Each row was made from one path, in order. Every step used is in the known rows, and no mark comes twice. Write each row's path.
In the rows, zero is written as 128.
Known rows:
fumu, vaka, fitok, ladi: [115 128 129 134 133 117 134 114  55 147 111 161 112 149 125 130 121 123
 126 101 156 114 161 128 118 130 137 133 174]
sisot, kalug: [137 128 137 202 139 133 137 142 167 194 138 116 161 125 116 114 129 128
 122 121 169 141 104 119 153 116 148 122  67]
rala, nele, kito, mopi: [119 155 103  84 135 133 102 180 205 138 143 130 119  92 131 115 130 143
 110 146 113 140 114 123 119 123 130 130 184]
ladi, votopun: [126 139 137  90 130 130 120 102 100 153 142  70 146 146 132 136 139 129
 113 131 116 122 127 104 132 114 166 121  55]
kito, mopi, vaka, fitok: [130 113 150 114 126 126 137 147 161 106 121 151 129 101 113 135 115 127
 110 139 117 115  97 116 105 137 132 149 146]
fumu, vaka, fitok: [121 120 132 153 127 115 119 119  75 139 121 161 127 184 133 132 108 117
 120 108 171 115 142 124 130 123 149 136 143]
ladi, votopun, mopi, vaka, fitok: [138 112 132 208 114 136 122  71 110 115 112  94 139 152 118 146 128 117
 133 135 104  99 121 129 110 134 165 120  79]
sotof, ladi, votopun, mopi: [103 132 134 111 108 135 114 124 104 126 132  71 159  89 135 129 155 140
 135 131 128 121 193 106 154 125 149 112  77]
fitok, ladi: [120 139 125  58 149 128 148 117 125 162 119 119 127  60 122 116 154 142
 132 111 109 135 164 121 139 130 110 121 140]
sotof, ladi: [108 136 137  52 124 123 124 160 117 120 148 107 156  75 142 123 147 148
 125 120 144 136 187 109 171 126 117 123 118]
rala, nele, kito, vaka, fitok, ladi: [120 151 107 111 138 140 128 186 145 127 127 127  96 118 130 121 130 129
 128 129 102 143 120 151 126 128 103 122 217]
kito, vaka, fitok, kalug: [120 106 147 129 138 137 134 157 129 127 114  99 137 139 120 129 121 111
 135 118 128 144 106 153 159 119 114 126 128]
fitok, ladi, votopun: [118 149 131  64 141 132 143  98  81 166 125  78 122  85 120 128 159 138
 125 119  95 124 162 113 120 126 139 116 111]
mopi, vaka: [137 124 119 122 142 122 135 106 127 120 131 137 152 137 131 137 116 131
 121 128 104 105  97 134 126 137 134 130 119]
kalug, sisot: [132 127 133  92 143 145 114 113 145 164 143 130 176  95 143 101 145 129
 137 114 102 137 140 101 159 114 112 119  67]
kalug, mulin: [128 128 128  27 156 131 120 125 113 159  99 124 155  79 131 127 137 137
 122 130 128 143 127 109 160 118 118 146  28]
fumu, vaka, fitok, nele, rala: [124 133 121 174 124 114 132 117  87 136 139 180 115 198 135 124  92 123
 135 124 184 112 139 146 119 137 145 144 165]
votopun, mopi: [128 105 111 175 126 140 116  99 196 153 100 126 162 100 128 112 137 125
 148 124 130 124 141 125 160 123 134 120  65]
vaka, fitok, ladi: [136 124 155 106 134 123 150 121 106 121 119 137 103  83 113 128 141 128
 130 104 136 144 161 130 130 135  98 128 172]
rala, nele: [119 136 114  88 150 125  97 139 155 152 154 112 133 115 145 116 117 133
 115 132  98 141  95 130 139 123 134 125 129]
sotof, ladi, votopun: [105 146 144  55 118 127 120 141  75 124 154  69 152  99 139 135 152 145
 119 129 129 127 185 101 152 122 146 117  91]
vaka, fitok: [145 113 159 130 126 121 132 129 131 110 131 135 123 128 124 133 124 121
 123 111 157 144 133 126 144 127 114 133 129]
kito, nele: [112 136 127  95 143 117 119 147 187 193 138  82 140 124 129 121 124 126
 122 140 108 150 103 131 164 126 123 126 116]
vaka, fitok, nele: [139 126 150 128 133 119 137 134 149 113 160 148 112 159 132 127 110 122
 129 126 161 141 116 135 140 139 119 137 135]
rala, nele, kito, vaka, fitok: [124 145 109 129 134 139 116 191 164 120 135 127 108 147 136 123 120 125
 123 134 114 143 103 148 134 122 114 125 190]
votopun, mopi, vaka, fitok, nele, rala: [147 104 114 252 114 131 141  84 175  97 109 168 133 135 118 126 105 123
 161 139 133 104 120 166 118 155 124 134 138]
ladi, votopun, nele: [125 129 138  75 118 118  99  98  77 133 155  85 128 150 144 133 138 130
 113 140 113 138 117  93 109 111 150 121  47]
votopun, nele, kito, vaka, fitok: [133 124 124 112 106 125 120 170 135  92 134 155 104 151 143 126 134 125
 130 134 144 157 121 120 123 112  90 127 139]
fumu, vaka, fitok, ladi, votopun: [113 134 134 135 129 118 131 101  28 149 115 137 110 162 123 138 125 121
 123 107 147 108 163 122 107 127 156 129 157]
fumu, vaka: [110 131 108 116 137 119 114 116  91 171 124 146 151 174 141 124 115 126
 119 115 154 107 137 116 141 117 161 131 108]
kito, vaka, fitok: [123 108 148 122 131 142 145 177 124 126 115 125 130 161 132 129 118 108
 130 121 129 139  98 134 161 117 112 133 108]

Write each row's path:
[130 146 114 125 129 128 112 171 181 104 140 146 105 109 122 129 117 137
 110 145 110 130 101 138  97 136 125 136 221] | rala, nele, kito, mopi, vaka, fitok
[137 136 112  89 112 115 107 139 151 105 146 153 118 121 145 120 142 141
 124 134 150 155 142 107 120 114 101 123 125] | votopun, nele, kito
[141 126 144 143 133 121 153  91  65  98 123 125 111 127 113 151 126 127
 124 120  96 106 123 140  93 147 128 128 168] | mopi, vaka, fitok, ladi, votopun
[115 116 150  99 124 139 143 156  66 123 117 109 101 145 131 132 134 112
 131 126 101 141 114 124 123 119 109 125 118] | kito, vaka, fitok, ladi, votopun, nele
[139 119 123 108 111 111 113 108 127 119 142 155 122 106 142 112 125 139
 139 142 145 153 133 121 115 122 100 134 107] | votopun, nele, rala
[134 120 127 205 118 135 126  73 120 116 130 104 132 173 124 143 119 118
 137 143 107  98 108 136 108 141 168 122  83] | ladi, votopun, mopi, vaka, fitok, nele
[145 110 142 160 137 113 131  90 118  89 128 127 135 122 111 145 111 126
 129 118 123 119 108 162 114 144 123 129 171] | mopi, vaka, fitok, kalug
[146 115 106 244 115 134 137 103 195  93 110 167 129 144 120 131 116 123
 153 134 135 105 125 157 121 150 125 126 150] | votopun, mopi, vaka, fitok, nele, kito
[130 151 124 126 119 147 158 174 121 116 108 113 104 143 115 135 150 125
 131 124 130 131 154 136 129 122 111 120 175] | nele, kito, vaka, fitok, ladi, votopun
[135 129 135 153 151 137 134 141 135 201 109 121 164  95 113 119 132 131
 123 128 165 148 104 114 154 116 139 138  20] | sisot, kalug, mulin
[120 133 116 135 134 138 142  70  96 149 102  92 130  85 114 132 153 134
 141 125  77 102 153 129 107 138 146 113 113] | fitok, ladi, votopun, mopi, vaka
[129 130 123 100 111 127 131 166 119  97 125 157  91 122 138 123 144 129
 134 129 132 157 140 121 114 118  80 124 165] | votopun, nele, kito, vaka, fitok, ladi
[151 136 125 167 128 119 150 126 143  78 149 167 114 171 126 143 105 128
 128 133 136 110 103 155 109 152 119 136 187] | mopi, vaka, fitok, nele, kito
[139 100 121 219 124 134 139  80 151 110  89 151 132  95 112 131 129 122
 152 120 109 106 136 149 119 148 119 123 142] | votopun, mopi, vaka, fitok, ladi
[128 157  95 103 138 128 103 157 182 136 148 123 122 115 138 118 129 140
 117 134 117 141 121 137 131 124 124 121 179] | rala, nele, kito
[127 134 118  70 108 119 107 159 179 108 140 157 114  95 138 116 144 143
 117 146 143 155 134  95 108 113 106 133 134] | votopun, nele, kito, mopi
[113 128 134 126 121 112 118  97  16 134 124 146  99 165 132 137 124 122
 122 113 146 118 157 115  92 124 146 129 154] | fumu, vaka, fitok, ladi, votopun, nele
[134 110 131 208 120 132 114  55 114 115 110  76 144 133 109 145 130 120
 138 133 105 105 126 145 108 135 166 114  94] | ladi, votopun, mopi, vaka, fitok, kalug
[127 122 145 109 130 125 141 151 168 103 140 157 123 120 119 132 107 129
 113 148 121 115  85 124 103 144 135 151 155] | kito, mopi, vaka, fitok, nele
[127 160 101 100 132 129 143 162 211 123 157 160 124 139 130 120 120 143
 123 154 139 117 109 131 117 142 133 138 168] | fitok, nele, kito, mopi, vaka
[143  93 123 231 119 133 128  85 164 102  96 149 145 124 119 134 118 117
 147 125 121 106 119 146 129 143 129 126 117] | votopun, mopi, vaka, fitok
[137 138 122 136 119 144 148 190 162 110 113 139 119 155 124 130 135 121
 131 124 152 138 136 138 150 118 103 127 166] | nele, kito, vaka, fitok
[134 132 133 107 108 117 111  89  81 126 149 100 122 139 137 128 133 135
 127 148 124 137 133 110  99 116 143 126  69] | ladi, votopun, nele, rala
[119 119 142 120 136 140 148 179 139 127 138 133 122 185 138 126 107 109
 133 132 133 136  86 142 157 127 116 136 114] | kito, vaka, fitok, nele
